What can hang from each mark:
q_194: q_345 q_466
q_742: q_410
q_624: q_742
q_537: q_615 q_638
q_466: q_194 q_443
q_95: q_991
q_626: q_638
q_443: q_291 q_626
q_991: q_410
q_410: q_742
q_345: q_194 q_291
q_291: q_443
q_638: q_537 q_626
q_293: q_95 q_345

Each row was made from one small tree. Brackets hold a mark, then the marks that hang from it, in the order of their numbers. Every link used is in the known rows. Write each row's tree.
Known rows:
{q_293 {q_345 q_194 q_291}}: [-4.05 -0.39  1.55 -1.36  4.50  1.42 -1.73  1.76  0.79  1.48  1.12 -4.24
 -1.42  0.09 -2.51  3.47 -0.98  2.13 -0.70  2.77 -1.18 -0.71  0.13 -0.40
 -0.22 -0.69  3.59]
{q_194 {q_345 {q_291 {q_443 {q_626 {q_638 {q_537 q_615}}}}}} q_466}: [ 0.05 -1.31 -0.95 -0.07 -2.11 -4.14  3.36  2.91 -3.73 -3.92  0.91  6.55
  3.15  1.14  2.80 -3.75  0.97 -4.50 -1.28  0.82  1.07  3.97  1.41  0.39
  1.22 -1.17 -5.49]
{q_443 {q_626 q_638}}: [ 3.25 -2.05  2.06  2.47  1.52 -0.73 -1.52 -0.37 -0.73 -1.24 -1.42 -0.40
  0.11 -0.26  1.40 -0.52 -0.75 -0.32 -2.78 -4.38 -1.10 -1.74 -1.21 -1.11
 -0.21  0.95 -1.39]
{q_345 {q_194 q_466} {q_291 {q_443 {q_626 {q_638 q_537}}}}}: [ 1.71  1.06  1.13  2.96 -0.38  0.55  2.16 -0.06 -5.82 -3.26  0.89 -0.49
  0.08  1.05  1.61 -4.19  0.07 -2.13 -3.50  0.10  0.80  3.18  1.67 -0.97
  2.07 -2.07 -1.94]
{q_443 q_291 {q_626 q_638}}: [ 1.96  0.25  2.68  0.44  1.04  0.51 -1.60 -0.98 -1.70 -1.94 -0.53  1.24
  1.18  2.04  2.15 -1.45 -1.51 -2.33 -3.17 -5.02 -1.59  0.24 -0.93 -1.23
 -0.73  0.34 -3.38]
{q_443 q_291}: [-0.49  0.73  0.46 -0.37  1.23  1.86 -2.37 -0.29  2.87  1.78 -0.43 -3.66
 -0.68  1.37 -0.06  0.18 -1.82 -0.74  0.38 -3.38 -0.10 -0.85  0.27 -0.90
 -1.37 -0.87  0.59]
{q_638 q_537 q_626}: [ 4.68 -3.27  1.62  1.77 -0.21 -1.01 -2.86 -0.11 -0.88  0.46 -0.17 -8.01
 -0.16 -1.20  1.77 -1.32 -0.14  3.80  1.60 -3.85  0.90 -1.35 -2.21 -0.66
 -0.80 -3.43  3.12]
{q_345 {q_194 {q_466 {q_443 q_291}}}}: [-1.95  3.35 -0.29 -0.06  0.65  2.97  1.65  0.04  3.34  2.08  0.33 -0.84
 -1.61  1.99 -3.37  0.86  0.10 -0.56  1.25  3.18 -0.27  1.04  0.37 -0.12
  0.51  0.00  2.99]
{q_345 {q_194 {q_466 q_443}} q_291}: [-2.46  2.91 -0.96  0.84  1.25  3.58  2.93  0.66  2.01  2.35  0.38 -1.51
 -2.58  0.36 -3.41  1.11  0.30  1.12 -0.76  3.53 -0.56  0.51  0.76  1.08
  2.19 -1.51  3.13]
{q_624 {q_742 q_410}}: [-1.80  2.58  1.02 -0.99  2.00 -0.86 -0.26  0.13  1.32  2.68 -0.37 -1.36
 -3.03 -0.61 -3.56  0.08 -2.10  4.36  2.29 -3.92  1.91 -2.22 -1.80 -0.75
 -6.99  0.55  5.28]
{q_291 {q_443 q_626}}: [ 1.56 -1.96 -0.56  1.82 -0.21  0.31 -1.89 -2.52 -0.19  0.85  0.81 -1.30
 -0.51 -2.54  3.08 -2.33  3.46 -1.54  0.26 -1.01  0.68 -2.74 -1.84 -0.85
 -0.81 -0.96 -1.36]
{q_293 {q_95 q_991} {q_345 q_194}}: [-1.98 -1.61 -1.64 -0.65  2.07  2.60 -4.78  3.09  5.74  0.62 -0.55 -4.99
  0.59 -2.49 -3.50  5.59 -1.86  4.40  2.72  4.89  1.04 -2.48  4.37 -1.51
  0.45  5.21  3.75]
{q_95 q_991}: [-0.12  0.35 -2.15  0.91  0.83  2.04 -3.51  0.11  4.78  0.78 -1.36 -6.51
 -0.70 -1.77 -0.73  4.46 -2.95  3.05  1.44 -1.57  0.15 -3.36  1.55 -0.25
 -0.92  0.13  1.03]
{q_537 q_615 q_638}: [-0.97 -0.73 -0.42  0.66  1.11 -4.25  0.33  0.76  4.11 -0.17 -3.98 -1.49
 -0.82 -0.82 -4.49  4.03 -2.28 -0.02  2.73 -4.24 -2.88 -4.09  1.19 -1.71
  1.32  2.86  1.26]
{q_443 {q_626 {q_638 {q_537 q_615}}}}: [ 2.13 -3.61  1.57  0.59 -0.66 -3.56  0.04  0.18 -2.22 -3.31 -1.17 -0.53
  3.14  0.33  0.88  0.26 -3.21 -0.84 -1.58 -4.96 -0.16  0.38  0.82 -1.31
 -0.64  1.53 -3.05]
{q_626 {q_638 q_537}}: [ 3.01 -1.43  0.49  0.67 -0.21 -1.01 -2.57  0.93 -2.37 -2.49 -1.96 -6.08
 -0.64  1.33 -0.51 -1.31 -3.07  1.39 -1.28 -5.20  0.90 -0.19  1.29 -1.46
 -0.50 -0.16  0.93]
{q_410 q_742}: [ 1.01 -2.65  1.65  0.66  0.81 -0.31  0.11  0.50  1.46  2.08  0.07 -3.52
 -1.53 -0.65 -0.98  1.41 -2.00  1.74  0.53 -4.47 -0.09 -2.59 -0.42  1.54
 -1.79  2.13  3.54]
{q_624 q_742}: [-1.42 -0.40  1.72 -1.88  0.90 -0.60 -0.64  0.50  2.58  2.55  1.50 -2.29
 -1.49 -0.60 -3.13  0.46 -2.45  2.81  1.29 -3.73  0.57 -3.58 -0.59 -1.16
 -2.45  0.63  2.36]
{q_95 {q_991 {q_410 q_742}}}: [ 1.37  0.12 -0.87  3.12  0.06  1.14 -0.50 -1.57  2.72  1.65 -1.57 -6.70
 -2.25 -2.54 -1.07  6.54 -5.73  2.69  1.53 -2.89 -1.81 -1.92 -1.00  3.15
 -4.63  3.33  3.54]
{q_194 {q_345 q_291} {q_466 {q_443 {q_626 {q_638 {q_537 q_615}}}}}}: [-0.48 -0.29 -0.78 -2.09 -2.60 -3.25  5.04  2.36 -3.68 -3.28  0.41  6.88
  3.58  1.60  1.96 -1.63  0.40 -1.70 -2.40  1.30  0.88  4.12  1.00  0.99
  1.86 -1.05 -4.34]
{q_466 {q_194 q_345} {q_443 q_291 q_626}}: [-1.43  0.91  1.27 -3.71 -1.69  0.04 -2.65 -5.30 -2.08  2.00  1.35  2.88
 -0.02 -0.57  0.24  0.01  3.70 -0.59  2.94  3.31 -1.29 -0.73 -2.41  1.80
 -0.65 -1.05 -0.51]
{q_443 q_291 {q_626 {q_638 {q_537 q_615}}}}: [ 1.38 -0.99  2.48 -1.04 -0.78 -2.53 -0.13 -0.36 -3.08 -3.65 -0.87  1.20
  4.02  2.62  2.10 -0.99 -3.72 -2.96 -2.20 -5.41 -0.67  2.52  0.89 -1.38
 -0.90  1.02 -5.17]
{q_991 q_410}: [ 1.14 -1.29 -0.82  4.07  1.08  0.70 -1.68 -1.50  3.90  2.33 -1.81 -6.98
 -3.47 -2.05 -1.89  2.46 -3.31  0.31  1.74 -1.68 -1.13 -1.89 -2.37  0.22
 -3.78  1.12  4.03]
{q_443 q_626}: [ 1.74 -3.01  0.37  1.67  0.99 -0.34 -1.35 -1.43  1.66  1.40  0.58 -2.26
  0.10 -1.64  2.11  0.54  0.05  0.66 -0.17 -2.86  0.68 -2.83 -1.24 -1.65
 -1.24 -0.09  0.82]
{q_293 {q_95 {q_991 q_410}} q_345}: [-0.08 -1.43 -4.35  0.30  0.34  2.36 -4.05  1.93  5.98  0.79 -1.09 -4.98
  0.19 -3.08 -1.67  5.53 -3.72  4.16  3.17  2.67  0.96 -0.91  2.13 -0.31
 -2.89  5.16  3.06]
{q_537 q_638}: [ 0.98 -0.13 -0.63  0.87  1.00 -2.42 -1.06 -0.29  2.36 -0.21 -3.27 -4.37
 -2.38 -0.27 -2.46  2.13 -1.14  1.77  1.62 -4.88 -0.81 -4.27  0.47 -1.97
  0.97  0.89  3.20]
{q_194 {q_345 q_291} {q_466 {q_443 q_626}}}: [-0.94  0.25 -1.87 -1.07 -0.84  0.18  3.32  0.38  0.41  1.48  2.30  5.08
  0.57 -0.45  3.14 -0.99  3.66  0.59 -0.74  3.07  2.18  1.30 -1.10  0.96
  1.10 -2.69  0.06]

Write each row's tree:
[ 0.31  1.21 -0.56 -0.64 -0.40 -0.62  3.63  1.78 -2.21 -1.28  0.26  7.31
  0.56  1.07  2.50 -2.01  2.57 -0.66 -3.18  1.62  0.09  2.08 -0.90  1.13
  2.26 -1.70 -2.17] | {q_194 {q_345 q_291} {q_466 {q_443 {q_626 q_638}}}}
[-1.42  1.82 -2.25 -2.54 -0.88  0.37  0.90  1.75  3.34  1.61  0.45  3.10
 -0.35  2.19 -0.38 -0.37  2.18 -0.94  2.39  3.19  1.73  1.75 -0.38  0.15
 -0.77 -1.22  1.06] | {q_194 q_345 {q_466 {q_443 q_291}}}
[-0.28  0.62 -0.99 -2.26 -1.79 -0.37  2.19  0.10  1.71  1.25  1.96  5.50
  1.63  1.20  3.02 -1.03  3.40 -1.59  1.07  2.86  2.39  2.05 -1.74 -0.31
 -0.64 -1.15 -0.56] | {q_194 q_345 {q_466 {q_443 q_291 q_626}}}
[ 0.65 -0.40  0.19  2.09  0.27  1.43  2.48 -1.35  2.08  2.11  1.13 -0.28
 -0.55 -1.12 -1.12  0.87  2.10  1.04  0.35  3.28  0.74 -0.70 -1.47 -0.93
  0.57  0.56  3.21] | {q_345 {q_194 {q_466 {q_443 q_626}}}}
[-1.78  0.60  0.26  2.88  2.83  2.72  1.69  1.87  3.68  2.62  0.72 -3.54
 -2.43  0.86 -3.19  1.56 -2.55  0.23 -0.19  1.56 -0.08  0.41  1.70 -0.08
  1.51 -0.94  4.04] | {q_345 {q_194 q_466} q_291}
[-1.44 -0.61  0.63 -0.37 -0.63  0.31 -3.04 -4.54 -3.79  2.02  2.00  1.54
 -1.01 -2.74  1.35 -1.84  4.66 -1.70  2.05  3.40 -1.03 -1.75 -1.41  2.65
  0.86 -2.46 -1.72] | {q_466 {q_194 {q_345 {q_291 {q_443 q_626}}}}}
[-1.40 -0.72 -2.21  0.26  1.18  0.01  1.41  4.00  3.97  2.24  1.05  0.41
 -0.92  0.90 -0.05  0.19 -0.31 -0.19  0.74  1.68  1.78  0.85  0.76  0.56
  0.36 -2.29  2.38] | {q_194 {q_345 q_291} q_466}
[ 1.08 -2.38  0.71  0.27 -0.10 -2.89 -0.87  2.17 -0.39 -2.89 -2.92 -3.03
  1.06  1.25 -2.39  0.43 -4.27 -0.60 -0.47 -4.34 -0.79  0.21  2.07 -0.79
 -0.36  1.79 -1.43] | {q_626 {q_638 {q_537 q_615}}}
[ 1.11  1.75  0.20 -1.63 -1.18 -0.93  2.17  1.37 -0.71 -1.58  0.00  7.89
  1.52  2.78  2.04 -2.08  2.26 -2.55 -1.46  1.06  0.39  2.68 -1.58 -0.20
  0.01 -0.07 -2.57] | {q_194 q_345 {q_466 {q_443 q_291 {q_626 q_638}}}}
[ 0.15  0.22 -0.21 -3.01 -2.91 -3.95  3.62  1.40 -2.36 -3.55  0.20  7.86
  4.19  3.33  1.96 -1.86  0.35 -3.14 -0.31  0.75  1.14  4.96  0.42 -0.29
 -0.15  0.89 -4.41] | {q_194 q_345 {q_466 {q_443 q_291 {q_626 {q_638 {q_537 q_615}}}}}}
[-1.02  0.35  2.23 -4.30 -3.39 -3.40 -1.04 -3.91 -5.99 -2.60 -0.65  5.11
  3.08  1.46 -0.98 -0.63  0.68 -2.46  1.54  1.06 -2.24  2.19 -0.25  1.97
  0.21  1.12 -4.52] | {q_466 {q_194 q_345} {q_443 q_291 {q_626 {q_638 {q_537 q_615}}}}}
[-0.75 -1.98 -3.94 -2.50  0.75  2.25 -4.66  3.44  6.21  0.38 -0.19 -3.21
  2.34 -2.27 -1.14  4.01 -1.50  4.98  2.44  2.32  2.30 -2.13  4.24 -1.39
  0.00  4.21  1.46] | {q_293 {q_95 q_991} q_345}
[-0.77  1.19  1.30  0.68 -0.63 -0.47  5.58  0.43 -4.13 -2.78 -0.24  2.87
  2.29  1.51 -1.10 -0.04 -1.97 -1.25 -3.03  1.08 -1.09  3.73  1.94  0.46
  2.83  0.39 -2.62] | {q_345 {q_194 {q_466 {q_443 {q_626 {q_638 {q_537 q_615}}}}}} q_291}
[ 0.16  1.42  1.18 -2.93 -2.60 -0.82 -1.29 -4.22 -9.13 -2.37  0.26  1.62
  0.24 -0.29  1.25 -2.22  1.94  1.35 -1.28  0.77 -1.03  0.95 -0.51  2.69
  1.89 -2.47 -2.17] | {q_466 {q_194 {q_345 q_291}} {q_443 {q_626 {q_638 q_537}}}}
[-2.18  1.75  0.84  2.52  2.29  3.14 -1.63 -1.58 -0.94  1.37 -0.24 -4.18
 -3.70 -1.62 -1.44 -1.10  1.36 -1.69  0.05  1.67 -1.90 -2.17  0.16  0.70
  0.94 -1.82  0.95] | {q_345 q_194 {q_291 q_443}}
[ 0.03 -0.65 -1.68  1.03 -0.58 -0.51  1.74  0.80  0.07  1.08  2.72  4.44
  0.35 -1.00  4.03 -3.20  4.47 -2.81 -0.13  3.09  2.43  0.91 -0.72  0.48
  0.81 -2.75 -1.54] | {q_194 {q_345 {q_291 {q_443 q_626}}} q_466}
[-0.06  1.80  2.46 -2.68 -1.27 -0.22 -2.62 -4.57 -4.82 -0.51 -0.43  5.38
  0.16  0.79 -0.60 -1.21  2.69 -1.55  0.09  1.47 -3.03 -0.08 -2.46  2.01
  0.26  0.23 -2.68] | {q_466 {q_194 q_345} {q_443 q_291 {q_626 q_638}}}
[ 0.74  0.16  1.21  1.31  0.25 -0.63 -1.36 -0.28 -5.21 -2.57 -0.22  4.43
 -0.24 -0.89  3.84 -4.27  4.03 -3.54 -2.78 -0.47 -1.34 -0.35 -1.68  0.93
  0.43 -2.03 -4.80] | {q_194 {q_345 {q_291 {q_443 {q_626 q_638}}}}}
[-0.34  0.80  0.18  3.50  1.11  2.16  2.31 -0.78  0.04  1.30  2.15  0.22
 -0.84 -0.97  0.67 -1.62  1.92 -2.27 -1.18  2.85  0.25  0.52  0.13 -0.22
  1.46 -1.54  0.18] | {q_345 {q_194 q_466} {q_291 {q_443 q_626}}}
[ 1.06  2.20  0.91  0.83 -0.89  1.31  4.07 -0.64 -5.57 -2.80  0.45  0.14
  0.23  1.39  0.71 -1.68 -0.33  0.82 -4.15  0.67  0.68  3.30  0.66 -0.36
  2.59 -1.92 -0.49] | {q_345 {q_194 {q_466 {q_443 {q_626 {q_638 q_537}}}}} q_291}
[-0.80  2.91 -2.28 -2.15 -0.78  2.45  1.61  0.79  3.71  1.95  0.28  0.68
 -0.29  2.42 -0.95 -0.50  0.38 -0.25  0.55  0.56  0.88  1.42  0.54  0.12
 -0.10 -1.17  0.82] | {q_194 {q_466 {q_443 q_291}}}
[-2.54  3.87 -4.10 -1.19 -0.71  4.49  0.01  1.48  6.01  1.18 -0.20 -0.99
  0.02 -0.17 -3.84  5.34 -2.59  2.27  3.10  8.39  0.17  3.20  2.75  0.34
 -1.68  5.55  3.09] | {q_293 {q_95 {q_991 q_410}} {q_345 {q_194 {q_466 {q_443 q_291}}}}}
[-0.78  0.79 -0.67  1.53  1.11  1.79  1.74  0.49  4.02  2.61 -0.37 -2.77
 -2.84 -0.28 -4.38  1.59  0.89  1.22  1.88  3.87  0.42 -1.02 -0.33 -0.07
  0.92  0.62  4.83] | {q_345 {q_194 {q_466 q_443}}}
[-2.26  0.77  0.52 -2.57 -1.44  0.95 -1.25 -4.99 -3.29  2.36  1.34  2.14
 -0.73 -2.25  0.49  0.06  4.06  1.26  1.01  3.62 -1.24 -1.38 -1.86  3.31
  1.55 -2.34 -0.16] | {q_466 {q_194 {q_345 q_291}} {q_443 q_626}}
[ 1.08 -0.02 -0.55  1.69 -0.17 -1.12  1.93  2.25 -2.54 -1.93  0.96  6.56
  0.08  0.30  3.00 -4.47  3.42 -3.48 -2.57  1.43  0.61  1.78 -0.83  0.47
  1.48 -1.67 -3.95] | {q_194 {q_345 {q_291 {q_443 {q_626 q_638}}}} q_466}
[ 2.94 -0.01  1.88 -0.69 -0.90 -0.69 -1.54 -1.42 -4.90 -3.64  0.00 -1.82
  2.29  2.67  4.17 -2.54 -2.51 -1.37 -3.28 -5.90  1.14  2.10  0.44 -1.90
 -1.28 -1.17 -3.21] | {q_443 q_291 {q_626 {q_638 q_537}}}
[ 2.09 -2.11  2.35  2.06  1.21 -4.95  0.18  0.80  2.91 -0.01 -3.93 -1.68
 -0.40 -1.71 -2.93  2.84 -0.21  1.34  2.78 -4.52 -4.39 -4.48 -2.29 -0.84
  1.95  0.74  1.17] | {q_537 q_615 {q_638 q_626}}
[-0.62 -2.02 -2.34 -2.43 -0.24  2.53 -1.46  0.86 -1.15  0.20  2.76  3.02
  2.28 -2.14  3.90 -3.66  4.07  0.35 -1.02  2.45  1.68 -0.01  2.07 -1.05
  1.30  1.16 -2.79] | {q_293 q_95 {q_345 {q_291 {q_443 q_626}}}}
